Each row was made from one path, in order. Every step used is in the known rows, and no mark comes twice. Write each row's path.
In the rows, zero is written as 128.
Known rows:
ropi > neveg > biluk: 110 140 130 150  99 130 117 119 122 117 134 117 104 128 125  98 104 128 112 101 136  98 135 123 107  82 130 137 132 129 171 134 144 127 136 149 158 137 137 137 111
vuzev > nogas: 122 128  89 123 117 129 119 131 129 146 113 142 156 129 128 146 116 135 116 144 137 112 137 138 118 116 140 118 109 157 128 135 158 124 142 100 110 145 115 153 132
gikop > tole > vukef > vilov: 127 130 134 116 154 118 138  88 173 208 124 118 149 124 133 156 137 130 136 134 130 145 160 139 153 200 120 111 130 117 102 118 105 139 109 100 135 118 127 106 140
gikop > lani: 127 153 123 138 130 109 133 129 171 135 113 112 113 133 134 124 135 119 126 139 112 128 127 152 136 126 136 119 123 125 120 144 141 121 123 115 118 145 130 132 137
datu > repi > tole > dided > nogas > kifa: 135 120  76  94 115 118 149 157 140 118 102 156 208 109  45 162 174 155 123 192 133 181 122 133 139 111 162 101 122 175 119 120 142 127 129  60 103  95  62 147 120
neveg > biluk > repi > tole: 120 128 141 135 126 156 131 136 129 107 132 128 132 145 103 117 125 121 125 115 130 161 136 122 117 142 144 148 130 101 139 116 132 128 118 117 130 117 143 148 127
biluk > repi: 127 139 128 144 112 150 126 132 124 112 118 136 130 132 133 138 113 129 130 114 140 149 136 130 123 132 131 134 120 110 123 126 139 118 139 130 103 151 145 136 147
biluk > berir > rosal: 131 137 128 146 127 138 127 142 115 114 130 139  93 115 137  98  71 124 119 117 153 102  98 129 114 102 112 151 106 115 118 139 139 112 133 167 141 138 124 122 110
vukef > vilov > repi > datu: 120 121 142 105 123 182 195  77 134 143 123 147 132 154 143 128 114 138 151  68 136 119 150 138 161 206 115 105 146 115 118 156 117 126 150 135 121 105 162  90 134
tole > vukef > vilov > repi > biluk > berir: 130 112 151 106 149 140 161  80 133 195 135 137 147 114 176 139 121 140 149 105 116  86 144 120 156 185 105 118 146  93 117 129 102 140 150 183 154 128 147  88 137
vilov > vukef: 104 121 132 132 136 104 129 119 133 142 118 131 125 113 137 121 110 128 133 119 139 120 108 134 128 143 130 113 115 127 108 124 143 125 132 113 109 136 139 119 138
vuzev > nogas > kifa: 131 110  71 125 113 110 114 130 128 130 106 147 193 114 114 162 121 157 111 171 147 114 141 144 112 113 144 115  95 183 135 140 165 131 149  89 108 168 102 167 126
repi > tole > vukef > biluk > berir > ropi > neveg: 143 119 143 120 162 110 102 128 129 176 147  95  82 124 136 106 144 114 125 143 105 122 127 120 118 107 133 177 153 107 131 124 111 142 114 134 164  82 128 119 118
gikop > tole > dided > nogas: 130 160  80 117 124 117 123 163 155 114 101 132 159 129  82 150 157 133 115 173 112 143 137 134 149 115 147  99 114 149 122 107 137 118 114  59 103 123  81 131 128
tole > vukef: 122 131 133 120 147 116 123 123 139 208 115 125 145  96 137 160 120 121 128 144 123 125 137 129 131 141 143 113 110 126 116 128 141 131 119 107 121 133 123 113 139
ropi > neveg > biluk > vukef > tole > dided: 119 145 144 159 106 133 117 150 109  85 140 119 117 130  77 125 145 118 117 140 136 124 115 113 104  83 136 103 149 161 148 110 131 118 105  98 137 125 106 139 111
berir > rosal: 125 139 123 134 133 136 128 136 124 137 121 134  98 117 137 111  92 120 121 123 142 117 114 136 121 121 115 134 109 133 121 142 139 120 123 149 121 149 130 126 118
berir > biluk > vukef: 137 129 132 146 127 107 116 132 119 104 129 112 121 127 149 130 110 114 125 104 139 146 119 126 122 128 121 138 111 131 131 141 139 129 128 146 139 144 131 131 130
repi > biluk > vukef > pinalev: 134 111 141 121 143 112 106 142 125 111 138 162 141 117 172 135 110 115 130 147  70 132  92 136 143 135 127 111 122 138 124 151 112 140 125 164 106 146 155 122 147
vilov > repi > tole > dided > nogas: 127 140  96 100 127 157 165 150 134 133 101 153 163 125  63 146 156 134 130 173 123 149 118 134 159 136 164  94 131 148 111 117 141 120 126  59 100  97  84 119 128
ropi > neveg > biluk > vukef > tole > dided > nogas: 128 138 107 149 102 122 112 161 111  80 131 121 148 127  71 138 153 132 110 156 142 126 117 125 111  74 149  96 145 174 147 106 128 120 107  80 133 127  84 144 103
gikop > tole > vukef: 125 136 128 118 157 115 130 135 172 190 110 113 143 114 128 153 135 119 127 160 108 150 136 138 145 172 139 116 114 119 113 117 135 136 101  95 126 110 115 111 139
neveg > biluk: 113 139 135 137 113 128 123 134 126 126 130 122 121 133 125 115 110 124 116 109 128 100 141 121 110 111 131 126 112 123 149 132 140 125 129 134 138 149 134 139 117
kifa > nogas: 127 132  90 125 116 125 116 141 131 149 112 139 158 123 126 143 115 130 114 142 142 113 135 142 122 118 141 117  99 146 122 129 156 128 136 107 108 151 123 149 129
vilov > vukef > biluk > repi > tole > dided > nogas > kifa: 129 101  90 111 142  75 114 172 127 106 110 138 213  98  64 157 191 155 135 185 117 172 142 121 139 135 150 107 133 144  91  89 118 131 129  56  81 141 109 158 123
vilov > repi > tole > vukef > biluk > berir > ropi: 145 115 156 105 171 134 150 136 139 186 133 104 100 132 132 114 150 116 145 154 103 125 124 123 148 166 127 160 144  92  98 129 115 141 118 142 145  84 126 102 123
vukef > biluk > berir: 129 140 134 135 124 115 111 155 120 118 136 116 123 132 142 109 122 127 123 107 107  93 138 115 113  98 126 133 123  98 117 124 117 125 137 148 124 146 133 129 123
vilov > vukef > tole > dided > nogas > kifa: 119 111  82 118 132  89 118 165 124 113 106 144 202 100  70 165 167 151 123 217 143 114 117 147 131 124 159  71 113 204 102 101 136 121 113  31 100 151  78 140 117
berir > ropi > neveg > biluk > vukef: 136 127 143 166 109 115 109 107 113  88 143 101  62 142 136  98 106 123 115  97 156 128 110 120 106  84 108 167 134 133 168 145 140 128 131 161 150 137 136 136 115
gikop > tole > dided: 120 165 119 128 130 127 129 152 152 120 111 129 130 133  88 138 147 121 122 156 106 143 131 124 143 122 136 106 116 138 124 111 140 117 111  80 106 120 103 127 136
ropi > berir > biluk > repi > tole > vukef > pinalev: 135 109 155 126 163 133 121 145 135 164 148 157 131  98 132 120 104 106 131 188  92 161 111 140 146 157 145 161 116 109 114 140 126 136 106 161 170  79 153 118 110
neveg > biluk > repi: 120 136 140 152 108 146 127 136 124 103 130 124 127 138 123 121 111 126 123 103 137 131 146 119 113 124 125 142 121 103 144 125 140 121 136 151 129 157 149 144 126
datu > repi: 116 135 128 119 107 139 156 125 142 133 117 135 128 130 124 127 126 130 133 114 135 152 121 135 128 132 125 120 127 123 122 140 142 125 135 147 117 107 122 124 137
dided > nogas > kifa: 138 117  67 121 110 103 110 142 129 117 103 140 192 112 114 157 127 158 110 164 144 121 138 148 125 109 153 107  92 168 130 133 144 130 142  87 107 172  95 146 124
tole > dided: 115 160 123 130 117 130 124 143 121 135 118 142 129 115  95 144 131 123 122 142 121 117 131 114 129  91 142 105 110 144 131 122 144 113 129  89 102 144 112 126 134

Write each row's path:
129 118 137 109 120 122 142 126 134 108 127 130 138 129 163 133 139 128 141  90 109 168 110 122 129 137 109 116 141 116 133 135 126 139 135 177 107 111 134 131 150 | datu > repi > biluk > vukef
113 117 144 135 138  98 121 144 129 119 126 116 137 122 144 122 142 131 145 107 118 140 140 121 126 153 113 127 139  91  94 110 117 129 134 144  93 156 166 135 140 | vilov > vukef > biluk > repi
141 106  87  96 119 104 129 172 126  77 113 141 217 116  98 177 198 152 130 188 111 163 118 135 133 117 138  75 137 191 129 112 117 137 118  99  98 125  74 152 129 | datu > repi > biluk > vukef > tole > dided > nogas > kifa
126 132 132 122 125 168 144 131 124 101 118 141 132 143 144 136 117 127 136  88 116 155 143 130 132 157 132 135 132 106 137 142 139 119 139 123 103 113 164 124 140 | biluk > repi > datu
121 120 139 104 126 156 160  79 133 144 130 139 135 145 173 123 130 138 148  86 117  97 152 130 156 178 105 102 147 114 134 137 102 139 151 173 127 150 162 109 146 | vukef > vilov > repi > biluk
139 137 126 154 110 135 109 110 111  98 137 117  51 141 145  86  90 127 114 115 153  93 104 131 111  68 119 179 126 126 157 144 142 119 147 158 160 120 127 125 123 | biluk > berir > ropi > neveg
123 114 142 102 161 134 136  78 148 231 134 135 153 116 120 158 134 127 137 129 136 150 149 134 143 187 142 114 134 123  99 120 104 141 109  78 132 105 129 110 140 | repi > tole > vukef > vilov
128 117 145 136 146  81 110 136 119 116 141 103  76 134 157  88 124 124 134 115 124  88 113 120 118 116 100 161 127 101 106 127 118 128 136 158 132 135 146 121 123 | vilov > vukef > biluk > berir > ropi
131 106 147 109 129 117 138 138 138 108 136 165 148 118 160 133 126 121 141 142  76 163  84 137 148 146 113 112 140 131 118 156 113 141 130 195 110 107 146 117 145 | datu > repi > biluk > vukef > pinalev
123 139 130 145 120 144 125 138 119 122 136 143  79 110 141  84  72 124 118 113 148 103 107 133 116  94 111 142  98 118 129 138 147 115 127 171 132 136 131 126  99 | ropi > berir > rosal
121 109 146  89 147 138 171  75 160 230 132 139 159 119 110 155 148 130 148 126 142 180 142 134 147 200 131 115 151 115  93 127 106 142 114 110 135  65 122 107 139 | datu > repi > tole > vukef > vilov
101 137 137 126 142 117 130 150 123 133 122 135 135 117  92 139 150 117 135 172 128 112 108 130 129 132 143  81 131 164 100  99 132 116 102  63 106 124 114 124 132 | vilov > vukef > tole > dided
131 129 145 124 147 107 116 148 137 188 123 110 151 104 145 158 154 125 140 130 100 145 168 117 129 151 126 128 132  89 102 115 114 135 123 141 105 153 151 127 141 | tole > vukef > biluk > repi
120 139 129 142 116 127 114 135 119 112 140 122  96 125 153  92  94 120 118 107 132  99 133 128 114  94 125 150  99 119 153 138 146 124 132 168 167 129 138 134 106 | ropi > berir > biluk
117 137 136 162  95 145 121 120 118  93 133 122 112 133 123 103 108 131 119  95 144 128 142 121 107  96 124 152 139 108 166 127 141 121 143 166 147 145 154 144 121 | ropi > neveg > biluk > repi
129 124 132 123 134 116 108 130 120 110 129 126 135 126 175 137 127 121 130  97 104 137 117 120 124 126 122 115 126 121 139 128 123 138 129 146 103 152 142 134 151 | repi > biluk > vukef
130 120 142 117 123 159 161  84 124 125 139 144 131 145 171 109 111 141 144  79 123  81 139 125 150 160 102 121 145  97 131 134 101 132 161 188 145 138 153 105 137 | vukef > vilov > repi > biluk > berir
139 138 133 146 118 114  97 130 110 101 146  98  56 146 153  79 122 126 119 106 122  84 130 121 106  66 109 176 142 113 147 138 118 128 142 176 153 133 138 132 118 | vukef > biluk > berir > ropi > neveg
137 132 127 132 123 130  94 111 109  91 142 115  56 142 188  82 110 124 118 104 112  78 112 122 114  67 111 177 138 123 182 140 125 133 147 190 167 126 144 131 129 | repi > biluk > berir > ropi > neveg
132 128 141 142 115 160 132 111 114  73 140 110  62 163 147  92 114 124 126  77 130 127 144 123 114 115 109 184 151 112 187 155 139 122 142 170 159 104 175 133 112 | berir > ropi > neveg > biluk > repi > datu
134 142  92 117 125 147 124 160 125 113 110 152 170 125  67 158 158 132 125 164 130 178 131 125 137 117 163 118 125 134 116 102 134 116 124  53  90 115  99 145 135 | biluk > repi > tole > dided > nogas
139 131 130 122 138 128 100 128 113 101 143 117  74 147 187  99 113 120 123 112 104  80 117 120 121  92 112 167 118 117 161 139 125 132 140 175 148 136 140 133 135 | repi > biluk > berir > ropi
124 117 141 147 133  85 103 122 115 107 145  98  59 130 157  72 120 129 130 107 130  86 109 121 113  89 101 170 149 109 129 128 119 130 143 172 151 123 150 122 117 | vilov > vukef > biluk > berir > ropi > neveg
140 108 149 125 138 150 173  80 131 125 136 127 131 153 125 125 125 123 148  93 160 173 125 134 155 207 113 131 147 120 103 139 108 139 128 138 149 105 139 112 131 | berir > biluk > vukef > vilov > repi > tole
118 146 141 135 124 151 132 151 121 106 133 138 137 131  64 130 146 119 125 138 121 159 137 101 123 115 146 134 132 114 139 103 136 116 117  92 121 116 126 147 123 | neveg > biluk > repi > tole > dided
117 136 134 162  97 133 119 123 111  93 142 122 101 127 123  86  86 132 109  97 142  82 119 115 101  67 128 154 131 111 169 131 143 120 146 168 175 125 129 131 104 | ropi > neveg > biluk > berir
136 127 137 140 134 127 117 148 119  94 133 106 128 147 143 132 131 106 127 133 136 139 118 139 117 144 132 120 125 154 120 128 121 133  99 121 145 132 123 136 128 | berir > biluk > vukef > tole
127 154  86 120 114 119 118 157 122 133 108 144 159 112  89 157 142 136 116 158 126 119 137 125 134  83 154  95 106 155 127 118 143 112 131  69  98 148  89 133 126 | tole > dided > nogas
144 130 146 126 159  91 104 143 127 183 139  95  94 121 156 126 138 118 130 139 104  93 142 115 121 114 116 161 123 100 115 132 116 134 125 152 144 132 130 116 121 | tole > vukef > biluk > berir > ropi
133 137 142 151 118 129 115 132 112  99 146 111  66 151 137  89  95 121 114 113 144  80 120 117 105  87 112 177 107 112 155 141 140 120 137 164 168 136 129 132 106 | neveg > biluk > berir > ropi
144 109 154 108 160 136 154  71 131 190 143 122  98 131 188 128 123 133 150 112 125  83 140 122 157 175  91 150 144 101 127 140 101 140 147 193 165 125 150  91 134 | tole > vukef > vilov > repi > biluk > berir > ropi
146 121  80 131 117 105 111 173 117  84 108 141 207 113  67 183 166 149 116 201 145 147 117 141 123 106 160  76 111 202 110 109 131 122 110  34  87 160  63 149 124 | biluk > vukef > tole > dided > nogas > kifa
130 128 137 139 126 146 122 143 124 107 125 123 133 142 126 146 129 115 128 136 140 147 107 143 115 146 142  99 126 150 107 121 123 127 100  89 101 134 115 130 142 | biluk > vukef > tole
127 148 137 139 125 137 123 159 116 105 125 133 141 129  87 158 151 115 128 159 131 145 109 123 120 119 144  85 128 164 107 109 128 116  98  63  92 134  98 131 139 | biluk > vukef > tole > dided
139 106 158 144 117 159 166  58 128 111 154 115  72 169 113  94 119 130 138  86 177 155 116 130 138 164 101 160 170 120 141 143 108 137 133 154 161  97 144 115 117 | berir > ropi > neveg > biluk > vukef > vilov > repi > tole
129 129 137 135 121 157 137 136 115  78 140 131 103 142 163  96  99 122 133  76 120 133 145 123 124 130 118 164 117  93 160 148 145 119 139 177 157  96 173 129 108 | ropi > berir > biluk > repi > datu
134 134  68 122 108  98 111 157 121 116 102 149 198  97  75 169 149 156 111 185 135 120 142 131 131  81 157  95  93 182 133 122 149 117 140  62  96 171  77 146 120 | tole > dided > nogas > kifa
131 117 146 117 137 163 152 138 127  96 124 124 140 149 163 133 148 118 145 129 104 131 108 140 140 177 126  90 148 138 120 124 112 139 111 143 109 130 135 121 150 | vilov > repi > biluk > vukef > tole
132 111 146 116 156 146 140  82 143 209 132 138 160 119 119 166 136 129 144 123 146 179 156 131 142 203 136 130 143 101  94 113 103 135 117  94 123 111 146 118 147 | biluk > repi > tole > vukef > vilov
135 123 132 121 113 137 128 108 122  86 141 119  60 145 176  77 123 129 129  99 119 109 104 123 120  78  97 179 154 117 176 146 129 134 154 221 171  85 136 126 128 | datu > repi > biluk > berir > ropi > neveg
129 111 145 108 117 123 151  80 135 125 140 136 145 141 167 137 141 139 148  65 132 162 132 120 138 165  90 111 156 111 122 135  97 141 144 182 115 122 148 124 151 | datu > repi > biluk > vukef > vilov
123 123 139 119 142 118 134  79 141 226 130 131 151 106 142 163 119 132 136 117 144 119 160 131 138 170 125 109 122 123 105 129 113 134 128 109 131 143 136 106 138 | tole > vukef > vilov
124 113 157 124 149 140 141  87 140 198 144 127 157 123 110 150 134 127 139 113 145 161 164 118 132 191 130 139 146  94 114 111 103 138 115 113 149 115 150 127 127 | neveg > biluk > repi > tole > vukef > vilov
136 125 147 160 117 135 109 125 114  80 149  94  63 162 130 100 127 114 117 127 152 122 107 136 100 102 119 149 146 159 157 134 124 132 103 136 156 126 127 141 114 | berir > ropi > neveg > biluk > vukef > tole
